What can hang from each mark:
Z_954: Z_372 Z_400
Z_842: Z_372 Z_709
Z_607: Z_372
Z_416: Z_639
Z_639: Z_712
Z_400: Z_954
Z_659: Z_712
Z_372: Z_607 Z_659 Z_954
Z_809: Z_842
Z_712: Z_639 Z_659

Each row was made from one small tree. The marks that hang from a mark follow it in brackets, in the order of their numbers. Every link used is in the known rows. Write each row's tree.
In the rows, zero is written as 128.
Known rows:
Z_416[Z_639]: [158 140 133 125 130 138 126 116 135 119 136 126 135 121 109 123 114 113
 138 140 130 147 157]
Z_400[Z_954[Z_372]]: [101 132 132 155 149 104 125  90 136 122  77 141 113 154 105 118 139 113
 144  94 112 159 119]
Z_954[Z_372[Z_659] Z_400]: [103 107 113 173 137 164 101  91 116  91 115 134  92  80 150 169 115 133
 117 104 123 146 145]
Z_809[Z_842[Z_372[Z_607 Z_659 Z_954[Z_400]] Z_709]]: [177  70  74 246 146 103  72 107 139  93 147 141 113 118 115 154 133 164
  63 139  77 169  90]
Z_372[Z_607 Z_659[Z_712[Z_639]] Z_954[Z_400]]: [163 116 101 221 153 149  50 120 118  97 134 131  55  98 124 173  93 209
  60 173  79 164  81]
Z_607[Z_372[Z_659[Z_712] Z_954[Z_400]]]: [104 109 100 191 147 143  85 129 105 104 113 127  68 122 111 181 105 164
  94 125 113 169  68]
Z_607[Z_372]: [105 126 113 133 126 128 129 120 131 119 106 142 146 127 101 126 130 127
 135 116 155 127 104]
Z_372[Z_607 Z_659[Z_712] Z_954[Z_400]]: [148 107  94 205 160 156  50 139 100 113 130 132  50  98 130 170 105 176
  59 158  69 159  82]
Z_659[Z_712]: [125 137 139 142 129 118 121 145 120 122 120 117 108 139 133 143 112 135
 123 142 118 146  94]
Z_842[Z_372[Z_607 Z_659 Z_954[Z_400]]]: [150  87  70 227 155 138  73 133 124  93 132 151  78 116 113 164 137 163
  63 131  58 153 101]
Z_842[Z_372[Z_607] Z_709]: [178 110 105 196 140  81 116 159 133 113 120 154 139 157 113 110 158 143
 110 137 109 137  99]
Z_954[Z_372[Z_607 Z_659[Z_712]] Z_400]: [121 112 101 204 151 167  63 113 100  81 103 146  67  72 146 168 105 151
  83 138  96 154 103]
Z_400[Z_954]: [126 131 134 143 143 110 135 116 136 143 101 134 117 162 110 121 133 125
 139 117 104 160 112]
Z_842[Z_372]: [128 120 118 165 121  99 143 140 145 105 124 135 132 150 117 131 147 121
 127 114 105 140 117]
Z_842[Z_372[Z_607 Z_659] Z_709]: [171  82 105 207 137  92 111 169 125 104 134 162 123 128 129 136 142 155
 108 147 109 142  86]
Z_372[Z_659[Z_712] Z_954[Z_400]]: [127 110 118 187 149 142  81 137 106 115 132 114  50 123 134 179 103 167
  89 139  87 172  94]
Z_372[Z_954]: [130 126 118 137 145 113 111 127 127 140 127 122 107 150 104 128 132 140
 111 123 110 132 117]
Z_639[Z_712]: [127 145 139 135 133 106 137 136 129 119 116 132 115 148 142 159 122 130
 119 126 122 154 104]
Z_607[Z_372[Z_659[Z_712]]]: [ 98 107 119 156 124 122 116 145 112 105 112 139 106 112 121 164  98 148
 128 140 145 153  58]
Z_712[Z_639 Z_659]: [138 130 143 159 108 142 120 107 156 107 158 114 114 120 139 135  94 165
 138 152 134 136 113]

Which tree is each row?
[127 116 125 216 155 104  79 103 135  91  84 153  77 112 111 149  96 176
 108 149  99 178  64]	Z_400[Z_954[Z_372[Z_607 Z_659[Z_712[Z_639]]]]]
[144 102 102 182 154 123  67 158 104 121 132 134  64 111 116 154 107 174
  72 169  82 149  59]	Z_372[Z_607 Z_659[Z_712] Z_954]
[153  94  82 191 158 169  60 122 109 114 138 141  74  91 124 155 120 170
  62 146  78 143 113]	Z_372[Z_607 Z_659 Z_954[Z_400]]
[121  98  98 166 147 146  85 116 113  95 115 156 105  72 129 140 121 139
 101 135 117 123 115]	Z_954[Z_372[Z_607 Z_659]]
[115 108 116 198 163 116  84 123 116 106  79 154  71 114 115 147 112 145
 108 139  84 174  63]	Z_400[Z_954[Z_372[Z_607 Z_659[Z_712]]]]
[131 129  90 179 152 171  72  85 116 100  96 146 105  88 127 133 134 130
  93 113 108 126 146]	Z_954[Z_372[Z_607] Z_400]
[158 126  85 181 160 161  64 111 116 128 126 135  90 119 111 136 134 159
  67 134  78 134 125]	Z_372[Z_607 Z_954[Z_400]]
[100 106 108 168 142 108 101 147 112 115 114 130  84 135  97 166 105 160
 111 134 126 160  46]	Z_607[Z_372[Z_659[Z_712] Z_954]]
[100  94  99 152 141 120 105 130 125 119 124 140 107 123  94 153 124 152
 115 123 137 140  78]	Z_607[Z_372[Z_659 Z_954]]
[105  98  89 179 145 154  90 110 118 111 122 135  91 114 107 167 118 160
 102 111 122 150  99]	Z_607[Z_372[Z_659 Z_954[Z_400]]]
[151  76  62 231 142 132  67  85 148  85 146 142  99  97 112 166 125 151
  54 138  57 163 102]	Z_809[Z_842[Z_372[Z_607 Z_659 Z_954[Z_400]]]]
[136 119 109 223 143 157  58  94 117  68 107 141  71  66 141 173  92 181
  85 150 107 158 105]	Z_954[Z_372[Z_607 Z_659[Z_712[Z_639]]] Z_400]
[138 118 126 203 139 133  81 115 127  99 136 112  55 119 130 185  88 198
  90 153  96 173  92]	Z_372[Z_659[Z_712[Z_639]] Z_954[Z_400]]
[102 117 126 184 139 152  93 108 107  85 109 128  72  89 154 180 102 138
 114 115 114 165 114]	Z_954[Z_372[Z_659[Z_712]] Z_400]
[126 100 106 170 146 156  88 118 116 117 139 122  77 112 131 169 118 160
  91 124  96 152 123]	Z_372[Z_659 Z_954[Z_400]]
[134 115 121 200 141 124  75 114 125  74 109 145  86  76 131 154  94 176
 102 160 121 146  83]	Z_954[Z_372[Z_607 Z_659[Z_712[Z_639]]]]
[148  86 127 186 124  77 143 168 132 103 138 144 126 151 134 147 137 143
 136 126 127 153  93]	Z_842[Z_372[Z_659] Z_709]
[117 100 106 184 161 128  88 104 121 109  86 164  92 107 109 133 127 138
 113 123  95 156  94]	Z_400[Z_954[Z_372[Z_607 Z_659]]]
